What can hang from each mark:
Q213: Q341 Q446
Q341: Q35 Q213 Q903 Q933
Q866: Q341
Q35: Q341 Q446 Q903 Q997
Q933: Q341
Q446: Q35 Q903 Q933 Q997
Q903: Q35 Q213 Q997

Each row was made from one small tree. Brackets hold a mark, then the marks that hang from it, in the order of their numbers. Every link used is in the known rows. Write each row's tree.
In the rows, 128 means zero.
Known rows:
(Q903 Q35): [ 88 112 126 119  99 133  98 147 164 141  68 109 124 138 101 133 152 139
 146 118 121 137 138  93 151]
(Q341 Q35 Q903): [ 94 131 106 147 131 138  81 142 191 114  64 119  99 146 124  80 122 125
 132 139 138 145 149  99 140]
(Q35 (Q341 Q213 Q903 Q933) Q997): [ 76 119 131 187 100  84  60 149 180 135 100 141  96 153 129  64 132  93
 150 129 137 136 151 116 136]
(Q446 Q903 Q997): [103 137 107 153  88 126  79 152 168 121  78 106 112 137 108 108 139 124
 141 130 103 120 154 107 162]
(Q35 Q341 Q446 Q997): [ 70 121 126 127  70 109  63 162 116 141  94 124 117 105 109 145 138 126
 158 110 133 126 172 109 147]
(Q446 Q933 Q997): [ 90 141 113 175 101 135  84 158 166 125  83 112 134 145 100 122 167 117
 150 125  92 119 153 110 175]
(Q866 (Q341 Q35)): [ 89 158 109 133 119 145  92 147 134 115  68 108 121 135 112  99 155 142
 135 124 118 150 151 110 141]
(Q903 Q35 (Q213 (Q341 Q933)) Q997): [ 81 124 152 138  73 115  99 161 177 131  81 116 128 174 112  96 170 135
 162 125  93 149 105 109 162]
(Q446 Q35 Q933): [ 80 124 100 146 105 154  92 148 168 136  74 112 125 144 100 132 148 120
 152 119  82 127 144 134 167]
(Q35 (Q341 (Q903 Q213) Q933) Q446 Q997): [ 58 106 126 180  65  95  51 163 156 138 106 136 101 134 124  88 148 116
 151 137 144 137 144 116 142]
(Q35 Q341 Q903 Q997): [ 65 121 139 125  67 116  68 152 154 131  87 132 118 113 100 144 159 118
 143 109 144 151 172 117 137]
(Q213 Q341): [ 99 149 120 107 124 150  89 144 150 110  86 106 139 142 114 105 142 138
 122 112 104 137 142  92 159]
(Q903 (Q35 Q341 Q446) Q213 Q997): [ 62 100 151 126  30 119  86 170 143 159  79 110 107 130 101 136 168 138
 178 116 104 140 138 119 160]
(Q446 (Q903 Q35 Q997) Q933): [ 91 127 125 135  58 106 100 165 163 147  70 120 118 162 105  94 172 126
 186 121  97 125 130 138 162]
(Q35 (Q341 Q213) Q903 Q997): [ 69 116 150 134  72 103  65 145 146 139  96 137 106 127 101 122 149 103
 141 106 145 142 175 119 142]
(Q866 (Q341 (Q35 Q446 Q997) Q213 Q903)): [ 82 146 119 158 109  88  62 156 120 136  94 141  84 132 124  71 132 114
 141 132 157 128 169 121 139]
(Q35 Q341 (Q446 Q933) Q903): [ 56 124 122 134  41 121  62 167 136 131  91 133 117 124 107 117 188 128
 152 116 130 140 171 128 158]
(Q903 (Q35 (Q341 Q933) Q446) Q213 Q997): [ 55  98 150 157  23  96  80 174 155 155  82 121 103 148 111 121 173 135
 186 127 107 144 126 121 154]
(Q903 Q35 Q997): [ 87 119 144 128  84 118 104 153 173 151  64 109 115 144  98 150 152 134
 169 115 103 137 134 105 152]
(Q866 (Q341 (Q903 (Q35 Q997) (Q213 Q446)))): [ 75 140 123 151  93 135  94 147 147 151  79 122 126 139  93 101 172 134
 123 133 133 142 112 115 139]
(Q903 (Q213 (Q446 (Q933 (Q341 Q35)))) Q997): [ 81 153 134 164  63 146  94 152 168 120  71 107 137 170  97 123 152 122
 159 141  79 152 110 130 161]
(Q903 (Q35 Q446)): [ 80 108 125 116  77 116  85 159 139 149  76 116 113 126 103 144 149 145
 151 120 131 127 147  92 156]
(Q933 (Q341 (Q35 Q446 (Q903 Q213 Q997)))): [ 65 123 155 134  26 106  68 161 169 123  82 118  98 138 106 153 152 129
 156 139 120 168 150 122 152]
(Q341 Q213 (Q903 Q35)): [ 93 108 129 147 115 114  89 141 189 148  78 121  96 158 115  77 139 117
 136 128 132 133 136  99 150]
(Q903 (Q35 Q446) Q213 Q997): [ 72 102 151 129  54 114  92 161 142 161  79 110 109 137  94 149 157 142
 166 119 111 127 130 108 163]
(Q866 (Q341 (Q213 (Q446 Q997)) Q903 Q933)): [ 89 172 110 223 110 111  77 147 177 127  85 127 100 167 113  69 156 111
 116 150 104 130 122 109 148]
(Q866 (Q341 Q213 (Q903 Q35) Q933)): [ 83 133 123 180 103  93  86 152 179 143  86 129  99 171 126  48 173 122
 139 139 126 146 124 114 139]

Write each row's tree:
[ 91 140 129 132  81 160  98 155 166 125  72 108 138 153  91 121 166 137
 123 131  91 134 110  93 179] -> (Q903 Q35 (Q213 Q341 (Q446 Q997)))
[ 96 125  93 151  81 137  81 153 186 129  69 106  98 136 105 131 128 116
 149 135  79 122 152 131 168] -> (Q446 Q35 Q903 Q997)
[ 64 120 126 156  61  87  56 166 128 136  98 136 112 121 118 133 141 122
 166 122 136 130 160 109 140] -> (Q35 (Q341 Q933) Q446 Q997)
[102 170 113 139 110 157  88 149 161 108  75 109 137 143 100 127 141 131
 115 127  89 126 132  89 170] -> (Q213 Q341 (Q446 Q997))
[ 77  97 143 127  87 124  92 147 147 152  85 116 132 134  91 140 153 130
 149 115 133 132 135 102 154] -> (Q903 (Q35 Q997) Q213)
[ 89 131 117 186  73 124  77 158 200 132  91 108 116 160 106 138 147  92
 162 137  51 135 149 143 186] -> (Q446 Q35 (Q933 (Q341 Q213)) Q997)
[ 81 141 117 187  72  92  74 177 153 151  94 134  97 153 116  66 197 114
 157 138 111 119 151 132 175] -> (Q866 (Q341 Q213 (Q903 (Q35 (Q446 Q933 Q997)))))
[ 54 132 127 165  38 126  82 154 200 138  57 133  94 147  98 159 151 115
 157 131  87 158 129 145 141] -> (Q213 (Q446 (Q35 (Q341 Q933) (Q903 Q997))))
[ 78 132 124 151  29 103  91 163 174 141  58 126 104 163 111  95 155 129
 179 135 100 141 109 129 138] -> (Q213 (Q446 (Q903 (Q35 (Q341 Q933)) Q997)))
[ 87 123 125 188 125  79  65 143 183 125  85 149  86 167 129  61 111  96
 147 143 158 134 150 109 135] -> (Q341 (Q35 Q997) Q213 Q903 Q933)
[ 51 122 141 164  48 120  68 146 154 131  88 139 123 138  92 128 164 119
 129 128 141 151 130 116 135] -> (Q35 (Q341 Q933) (Q903 (Q213 Q446)) Q997)
[ 75 130 128 151  70 111  70 165 170 140  83 119  89 126 123 109 141 124
 163 125 112 137 156 118 146] -> (Q35 (Q341 (Q903 Q997)) Q446)
[ 82 149 109 142 102 130  82 148 162 122  76 134 128 150 106 140 120 119
 135 128  97 131 120 119 152] -> (Q213 (Q341 Q933) (Q446 (Q35 Q997)))
[105 148 116 139  76 124  81 133 155 125  88 105 118 160 107  97 115 121
 123 134  98 133 124 110 147] -> (Q933 (Q341 (Q213 (Q446 Q903))))
[ 77 130 115 143  88 103  67 164 114 130  85 140 119 130 109 121 140 120
 167 124 146 117 169 119 158] -> (Q341 (Q35 (Q446 Q933) Q997))
[ 80 107 152 134  76 131 106 150 167 154  71 103 120 149  91 137 160 135
 161 117 100 139 121 109 159] -> (Q903 Q35 Q213 Q997)
[ 63 148 124 172  75 101  75 142 148 146  83 148 101 147  91 136 153 108
 126 129 119 140 136 143 137] -> (Q866 (Q341 (Q213 (Q446 (Q35 Q903 Q997))) Q933))
[ 74 129 125 146  64 110  61 164 162 117  70 134  88 121 104 146 150 126
 141 139 145 138 180 103 160] -> (Q341 (Q35 (Q446 Q997) Q903))
[ 70 128 118 182  54 102  58 174 159 126  88 123 104 130 119 128 155 123
 162 135 106 131 159 104 159] -> (Q35 (Q341 Q933) (Q446 Q997))
[ 80 117 114 183 117 129  77 142 199 113  75 123 100 169 126  55 137 122
 131 152 138 152 125 102 141] -> (Q341 Q35 (Q903 Q213) Q933)
[ 76 135 120 171  96  85  82 161 173 142  84 137 114 148 121  89 175 125
 154 138 140 150 131 116 130] -> (Q866 (Q341 (Q903 (Q35 Q997)) Q933))
[ 68 119 110 139  79 144  84 149 181 133  74 126 116 141  95 140 168 117
 142 121 103 140 153 142 162] -> (Q446 (Q35 Q903) Q933)
[ 59  97 134 176  26 105  68 179 166 143  87 121 106 140 111 118 181 130
 170 140 110 139 138 108 168] -> (Q903 (Q35 (Q341 Q933) (Q446 Q997)) Q213)
[ 89 166 119 160 115 125  91 153 177 121  64 116  97 147 123  80 152 128
 151 135 112 154 143 125 136] -> (Q866 (Q341 Q35 (Q903 Q997)))
[ 93 136  91 153  87 143  89 138 148 142  75 122 108 166  96  84 126 108
 138 127  85 106 126 148 167] -> (Q341 (Q213 (Q446 Q35 Q903 Q933)))
[ 79 121 130 169  92 111  74 145 162 130  92 120 109 157 120  82 141 113
 147 120 111 138 144 107 145] -> (Q35 (Q341 Q213 Q933))
[ 70 113 115 130  85 136  78 152 162 142  78 117 115 115 105 156 129 113
 162 112  99 139 162 134 149] -> (Q446 (Q35 Q341 Q997))
[ 53  89 142 150  34  89  66 171 134 154  95 134 114 131 109 124 166 128
 174 126 138 138 140 113 150] -> (Q903 (Q35 (Q341 Q933) Q446 Q997) Q213)
[ 90 124 109 106  86 141  80 148 146 125  93 115 122 141 109  99 128 120
 138 119  95 129 137 140 166] -> (Q446 (Q35 Q997) (Q903 (Q213 Q341)))
[ 93 136 146 161  71 105  94 147 210 149  72 115 100 171 108 118 132 111
 152 142  95 149 110 112 147] -> (Q933 (Q341 (Q213 Q446) (Q903 Q35 Q997)))
[ 97 128 118 156 136 125  79 135 184 122  74 123  87 160 124  56 113 111
 129 135 140 136 152 102 146] -> (Q341 Q35 Q213 Q903)
[ 79 145 126 166  52 117  69 165 203 101  76 125 121 151 110 127 177 109
 156 149 107 164 163 126 167] -> (Q446 (Q933 (Q341 (Q35 Q903))) Q997)
